Each row was made from one walk, in order. Every step used is in the known rows, and no mark comes twice. Write each row's walk.
Known rows
X -> L -> D -> F -> Y: [ 16.4  -7.9  41.4 -15.3  11.0 -23.7 -10.8  40.1  20.7 -11.7  -9.9  -7.4
  12.3  -5.8 -27.6 -13.8  16.6   3.4]
X -> L -> D: [  9.4  11.3  -6.2  -6.3   5.9  -5.4 -21.1  -9.2   4.8 -11.3 -14.2 -23.1
  -9.2  17.3   0.6 -11.8  15.8  24.1]
S -> X -> L: [-16.1 -20.6 -33.4  17.7  -4.8  -7.1  -3.3  26.2   4.0   0.6 -20.7   1.0
  -9.5  31.3 -12.1  25.3 -10.1   4.2]
P -> F -> X: [  8.2 -10.2  35.1  14.9  -0.5   3.5  17.2  37.9   7.1   4.9  14.1   1.4
 -12.8 -14.8 -17.3  -2.5 -22.2 -19.2]
D -> F -> X -> L -> R -> E: [ -6.2  22.0  -6.1  -8.7  -2.8  11.7 -14.5 -31.5  -0.9 -13.0  16.0  -4.9
  -7.2 -14.6  13.4   6.2   7.4   4.8]
P -> R: [ 13.2   6.4  25.2  -7.9   2.9  12.7  26.4 -13.6   4.6  21.6 -16.9  12.6
  18.2  24.7  -2.2  -4.8   4.6  -8.5]
E -> F -> X -> L -> R -> P: [-14.1  -8.0 -31.1  -1.5  -6.3   4.9   1.9 -33.0 -24.3  16.5   1.0  21.1
   8.1  -2.6  19.8   2.7   1.5   1.7]
R -> E -> F -> X -> L: [-13.0  -4.2  -4.5   3.6  -2.5   0.7   4.0  12.8  -8.6 -14.4  16.1  11.0
 -34.4  -6.9  -5.6   8.1  -5.7  15.1]
E -> F -> X -> L -> D: [  7.2   5.0 -13.5  -9.8   2.0  -6.3 -12.5  11.5  -0.6 -18.7   3.0 -18.4
 -21.1  -0.7  -3.9 -15.1   9.3  17.2]
D -> F: [  2.0 -12.2  19.9 -11.7   4.5 -27.3  21.7  15.0  -0.7   2.1  -5.8 -13.6
  10.7 -15.7 -12.2 -25.7  -6.6 -21.5]
P -> R -> E -> F -> Y: [ 14.9   4.4  67.0 -19.7  10.5  -3.7  46.7  -2.1  10.2  -1.7   3.3  24.0
  17.1  -8.2  -8.0 -14.4   3.0 -18.1]
P -> F: [ 12.1  -2.8  43.0  16.8   5.3  -2.9  31.2  18.7  11.9  12.7  -0.3  -2.5
   9.6  -4.8  -5.9 -10.0 -20.4 -20.6]
S -> X -> L -> D: [  4.4   0.1 -32.7  -4.4   1.3  -9.4 -13.2   3.3   8.2 -10.6 -20.7 -28.3
  -9.0  23.1  -1.1  -6.9   7.8  10.6]
S -> X -> L -> D -> F -> Y: [ 12.3 -16.7  20.3 -13.2   6.8 -27.1  -4.5  50.7  23.6 -11.0 -15.3 -11.7
  12.4  -0.6 -28.9  -9.6  10.2  -7.4]
X -> L -> D -> F: [  8.4   0.7  -7.4 -17.8   4.7 -25.1  -9.0  14.5   4.9 -10.9  -7.4 -30.3
  -3.2  -8.6  -7.3 -30.0  12.8   9.2]
X -> L -> R -> E: [ -5.7  29.0  -0.1  -3.0   0.7  17.8 -11.5 -56.5  -0.4  -8.6   4.5  -1.1
   2.4   4.5  22.5  12.7   8.8   8.1]
L -> R: [  2.8  13.7   2.9   1.9   1.4  10.4  -9.8 -28.0   0.1   4.8  -8.0  -3.2
  37.2  10.9   9.9  13.4  -0.2 -21.5]
S -> X -> L -> R -> P -> F: [ -2.5 -10.4 -18.2  19.4  -5.3   5.2  17.3  -5.0   1.8  27.6  -6.8   8.7
  17.0   4.1  14.9   4.2 -13.9 -13.4]
F -> X -> L -> D: [  8.1   7.0  -9.3  -5.6   2.2  -0.3 -28.3   7.5   3.6 -15.6  -3.8 -20.7
 -22.8   8.9  -7.0  -7.1  13.1  23.6]
E -> F -> X -> L: [-12.5 -15.1  -9.7  10.4  -2.6  -2.8  -2.5  35.9  -8.3  -9.0   8.9  13.2
 -25.2   1.4 -15.2  14.3  -8.5  12.0]

Which walk is each row?
[-11.5 -17.2  -8.5   7.2  -3.3  -8.0 -18.4  45.6  -0.8  -7.0   4.7   2.8
 -25.4  -2.2 -23.0  11.7  -2.1  16.3]
D -> F -> X -> L
[-12.3  -2.7 -24.1   2.4  -3.4   7.2  -8.0 -50.1 -18.3  22.8 -14.1  16.9
  17.2  13.5  23.1   6.5   7.6   9.0]
X -> L -> R -> P
[ -8.1   4.8 -26.3   8.9  -5.1  14.4 -25.9   7.2  -5.3  -5.9   8.9   9.1
  10.4   4.9   2.3  30.0   0.5  -1.0]
E -> F -> X -> L -> R
[ 19.8 -10.5  81.7  12.7  11.2  -5.9  21.4  43.3  26.0   7.1  -4.1  14.6
  21.7  -2.7 -26.8   1.9 -10.3 -20.0]
P -> F -> Y
[ -6.1  18.7  -3.2 -10.3   1.6   1.3  24.5 -38.1 -10.3 -11.6  14.5   4.0
   5.9 -13.2  22.7  -6.4  -2.2  -9.4]
X -> L -> R -> E -> F
[ -0.1  20.3  10.8 -17.4   3.0  -1.8  39.5 -47.9 -10.8  -9.3  14.8  -0.9
  15.4 -20.8  24.5 -18.9  -6.5 -26.9]
L -> R -> E -> F
[ -1.5   8.2   9.0 -12.9  -2.1   4.3  23.9 -14.6 -11.1 -12.5  25.5   2.2
  -7.6 -27.8   7.0  -9.2 -11.6 -24.1]
L -> R -> E -> F -> X
[-13.3  -6.5 -26.4   3.2  -6.3  10.7 -12.9 -36.8 -19.1  19.4  -5.8  18.8
   6.5   7.0  16.8  10.4   5.4   8.8]
F -> X -> L -> R -> P
[ 11.0  -6.5   9.0 -20.2   1.4 -17.5   0.6  25.9   0.8 -11.0   8.4 -26.0
 -13.2 -25.5 -16.6 -30.2  -0.1 -13.3]
L -> D -> F -> X
[  4.1  -8.4 -28.2 -16.7   0.9 -28.6  -2.8  24.2   7.7 -10.4 -12.8 -34.4
  -2.5  -3.8  -8.5 -26.2   6.4  -1.5]
S -> X -> L -> D -> F
[  9.7   2.0  -8.3  -1.9   0.4   0.0 -12.9   1.5   0.8  -0.6  -0.2 -14.5
 -23.4  -1.6   2.7 -18.3   8.8  24.1]
R -> P -> F -> X -> L -> D
[ -8.4 -17.2  -0.4  21.5  -4.5   5.4  -4.7  27.9  -2.8  10.8   5.9  16.8
 -27.1   1.1  -9.8  12.5  -9.0  19.5]
R -> P -> F -> X -> L
[ -1.6   7.9 -13.8  21.5  -5.1  22.0 -33.7  16.0   6.8   1.6   8.3   5.8
   9.4   7.3  -1.1  35.5  -2.0   3.0]
P -> F -> X -> L -> R
[ -6.6  26.0  -2.4  -2.1  -2.3  21.5 -16.8 -44.1  -1.5 -11.7  13.0   0.7
  -8.5  -2.2  16.7  16.2   6.4   8.6]
F -> X -> L -> R -> E
[ -6.1  11.5 -19.0  12.5  -1.6  15.3 -33.5 -13.3   1.2   1.1  -8.6   3.5
  23.4  22.2   6.8  32.9   6.9   6.2]
X -> L -> R
[ -6.9   1.5  -5.9  -1.0  -3.8  11.0   8.7  10.3  -4.9  -5.5  13.9  18.8
 -29.2   1.5  -3.6   8.6   0.9  18.8]
P -> R -> E -> F -> X -> L
[-16.3 -12.2 -44.7   3.9  -7.5   3.2  -1.3 -39.6 -15.3  22.7 -19.6  12.6
  17.4  18.4  21.1  10.8   1.3  -1.9]
S -> X -> L -> R -> P
[  1.6  -2.1   2.9  17.5  -1.6   9.2  10.9 -15.6  -1.2  26.9  -1.7  12.9
  17.0  -0.7  16.6   0.1  -7.7  -2.9]
X -> L -> R -> P -> F
[  3.9  -7.9  13.7  10.7  -4.4  10.4  14.1   3.6  -3.3  18.4  12.8   9.1
   0.9 -17.7   2.1  -3.9 -15.4 -18.7]
L -> R -> P -> F -> X
